Each row was made from one path, in order. Every step used is in the known rows, and no mark comes twice. Write each row's path.
In the rows, zero is written as 128.
Known rows:
ledogi/vopov: [167 119 139  71 158  90 170  79 156 106  73 110 125 124 141 117 131  91
 166  94 100 116 145 140  99]
ledogi/vopov/tebapu: [137 102 127  76 135  82 174  93 154  93  53 131 126 128 149 126 110 102
 168 129 107 102 142 148 108]
muvus/nele: [187  99  94  83 126 115 132  78 164 113  79  96 114 129 119 119 141  98
 183 104  89 124 126 144  89]
ledogi/nele/memom/vopov: [156 110 102  95  97  95 163 125 135 157 115 171  88  84 119 141 167 103
 170 139 122  92  98 120 143]
limad/nele: [145 134 131  81 119 135 130 105 127 106 121 118 123 105 128  96 135 108
 126 130  98  76 142 160 118]
nele/ledogi/vopov/tebapu: [134 101 140 118 125  61 188  97 167 114  69 115 114 161 146 120 135  91
 148 109  93  69 141 191 125]
ledogi/nele: [163 111 121 123 118 148 183  88 161 113 107 129  97 115 121 124 146 109
 173 138 106  80 109 128 123]
memom/nele/ledogi/vopov/tebapu: [154 116 136 121 143  65 202 112 188 101  32  77 113 161 139 114 157 100
 124 109 100  73 110 198 128]
nele/tebapu: [140 137 105  76 107 133 123  87 105 136 137 130 114 113 113 113 128 119
 176 125 126 110 153 133 124]
muvus/nele/ledogi/vopov/tebapu: [161  88 109 115 104  51 169  89 194 106  43  87 103 180 142 125 124  89
 173  95  69  74 127 183 112]
fufif/tebapu/vopov/limad: [141 122 106  86 109 176 125  69 139 126 134 141 136 145  88 108  89  75
 154 106 124  99 124 130  87]
tebapu/vopov/ledogi/nele/memom: [161 109  72 114  95 129 161  62 160 156 131 159 110  91 108 104 166  84
 153 105 135  90 116 125  91]
limad/vopov: [184 116 140 112 162 132 122 109 164 126 111 128 117 103 113 139 160  87
 184 114 137 145 158 132 103]
nele/ledogi: [161 114 135 122 134 106 160  90 152 144 122 103 114 142 120 110 176  93
 140  98 101  93 143 188 118]
memom/nele: [179 128 121  86 162 128 164 103 162 108  72  86 120 107 116 107 174 110
 134 117 119 123 112 159 108]
muvus/nele/tebapu/fufif: [135  98  68  62  99 134  92  85 159 110 136 114  87 153 110 127 111 123
 180 115 103 102 139 138  98]
nele/ledogi/vopov: [163 114 148 114 144  71 182  82 169 129  88  95 114 159 138 110 154  82
 146  77  89  84 143 183 117]
memom/nele/tebapu/ganu: [147 116 109  73 134 136 167  94 133 107  69  97 117 113 125 116 146 106
 165 121 154 129 108 151 134]
ledogi/nele/muvus: [136 128 101 144 118 161 169  53 152 127  98 153  88 113 139 111 150  97
 214 128 126  76 131 126 126]
tebapu/vopov/ledogi/nele/muvus: [153 121  69 144 117 170 165  41 173 160 122 140  98 113 103 102 150  71
 196 110 136  74 119 136  92]
vusa/ganu: [163 133 128  72 136 111 144  80 159 127 123 132 130 109 106 129 182 121
 150 114  82 136 142 138 103]
muvus/nele/tebapu: [163 121  76  79  90 114 112  82 134 123 101 100 104 138 112 121 116 114
 199 111 100 111 140 131 111]
tebapu/vopov: [142 105 107  95 138 135 159  84 160 142 127 134 127  98  93 112 138  81
 153 103 137 118 118 115  69]
fufif/tebapu: [158 112 109  46 129 168 126  90 128 108 113 124 124 137 110  94 113  86
 162 104 104  99 149 183 120]
vopov/limad/nele/tebapu: [133 175 130 110  79 140 100  85  93 119 147 136 129 127 124 120 100 132
 141 155 104  73 147 120 126]
muvus/nele/memom: [173 103  80  65  99  80 110  70 142 116  85 142 119 100 143 112 161 106
 170  87 108 137 147 129  88]
fufif/tebapu/vopov/ledogi: [169 107  77  59 123 180 126  74 148 141 135 118 126 139  81  84 115  62
 156  92 118  92 138 188  98]
muvus/nele/memom/vopov: [182  99  75  53 104  64 110 116 140 156  90 137 106 100 119 139 165  94
 184 104 105 135 117 135 110]
tebapu/fufif: [128  89 111  57 159 157 120  88 170 108 151 139 108 126 119 122 149 114
 138 126 119 114 143 153  86]
limad/vopov/ledogi: [221 122 121 108 164 143 108  98 165 142 118 109 117 112 109 130 176  80
 185 115 127 142 165 169 106]

Write each row's path:
[140 103  94  61 121 172 139  88 147 126 126 134 126 132  85  91 102  68
 156  90 124  93 132 155  93]  fufif/tebapu/vopov
[210 105  60  50 107  72 100 102 139 171  97 122 105 106 115 130 177  88
 182 106  96 133 123 167 112]  muvus/nele/memom/vopov/ledogi
[148  64 135 108 146 135 151 112 167  98  66 153 123 105 136 158 138  78
 205 145 165 150 145 142 119]  limad/vopov/tebapu/ganu
[111  90 150 106 108  82 190 103 157  85  61 116 121 156 164 110 114  80
 133 119 100  40 134 204 147]  limad/nele/ledogi/vopov/tebapu/ganu
[207 112  98  96 134 131 163 129 155 183 123 103  82 118  86 145 166  83
 186 156  92  85  84 177 150]  memom/vopov/ledogi/nele
[109 108  93 102  92 164 145  94 155 113 159 151  70 138 112 131 118 133
 170 150 118  59 121 124 131]  ledogi/nele/tebapu/fufif
[163 138 115  71 113  82 110 108 103 175 127 179 129  87 122 149 166 105
 158 138 126 144 122 113 115]  nele/memom/vopov/limad
[167 144  76  94 124 139 144  93 146 151 111  87 113 117  82 100 151 102
 141 113 140 103 112 152 107]  memom/nele/tebapu/vopov/ledogi
[143 158 103 119 113 133 145  87 139 137 110 108 122 122  88 122 123 114
 142 129 145 109 101 101  98]  memom/nele/tebapu/vopov/limad
[185 118  87  77  95  68 100  97 134 155  97 145 115 109 122 151 151 101
 182 119 100 140 112 114 103]  muvus/nele/memom/vopov/limad
[184  98 104 120 115  93 144  82 176 131  89  80 103 165 119 116 159  90
 167  87  76  95 127 181 107]  muvus/nele/ledogi
[161 130 112 118  88  99 152 109 129 161 122 179  98  95 123 156 157 107
 170 155 116  97  94  99 136]  ledogi/nele/memom/vopov/limad
[153 132  71  89 102 143 122  74 122 169 155 125 115 117  85 106 127  92
 170 113 138 102 141 141  98]  nele/tebapu/vopov/ledogi
[145 164 128  91  95 118 107 141  95 170 152 127 111 124  91 149 106 112
 157 173 101  78 109 132 151]  memom/vopov/limad/nele/tebapu
[164 149 141  93 121 118 122 140 122 161 133 122 118 120  97 151 127  98
 148 170  91  87 100 138 133]  memom/vopov/limad/nele
[126  76 121  99 148 144 108 127 189  98 121 162 101 122 121 155 137 109
 170 156 146 121 160 148 101]  limad/vopov/tebapu/fufif
[121 122  91 134  77 149 177  89 149 140 142 143  88 117  94 121 107 106
 182 131 136  63 104  91 121]  ledogi/nele/tebapu/vopov
[167 137  97  50 101  93 100 128 102 163 135 146 116  81 121 107 170  97
 123 133 105  83 139 186 140]  limad/nele/memom/vopov/ledogi
[178 110  87  91 141 146 143  69 158 159 135 113 128 109  89 105 153  75
 154 104 128 116 128 153  73]  tebapu/vopov/ledogi
[154 156 160 100 124 100 144  73 137  93  87 116 134 137 147 120 102 104
 138 123  82  79 138 124 101]  ledogi/vopov/limad/nele
[150 157 155 146 100 120 130  85 130 126 135 115 129 151 128 115 137 110
 113 132  83  58 137 164 120]  vopov/limad/nele/ledogi
[116 121 146 115 100  72 170 116 154  97  80 110 115 156 152 101 117 100
 115 121  80  25 143 201 139]  limad/nele/ledogi/vopov/tebapu
[130 140 136 153  96 124 146  81 154 146 147 128 129 140 101 112 124  87
 112 120 109  60 115 131  91]  tebapu/vopov/limad/nele/ledogi
[139 172 146  99  94  99 129  74 114 102 106 123 127 144 140 119  81 115
 149 125  92  70 147 115 120]  ledogi/vopov/limad/nele/tebapu
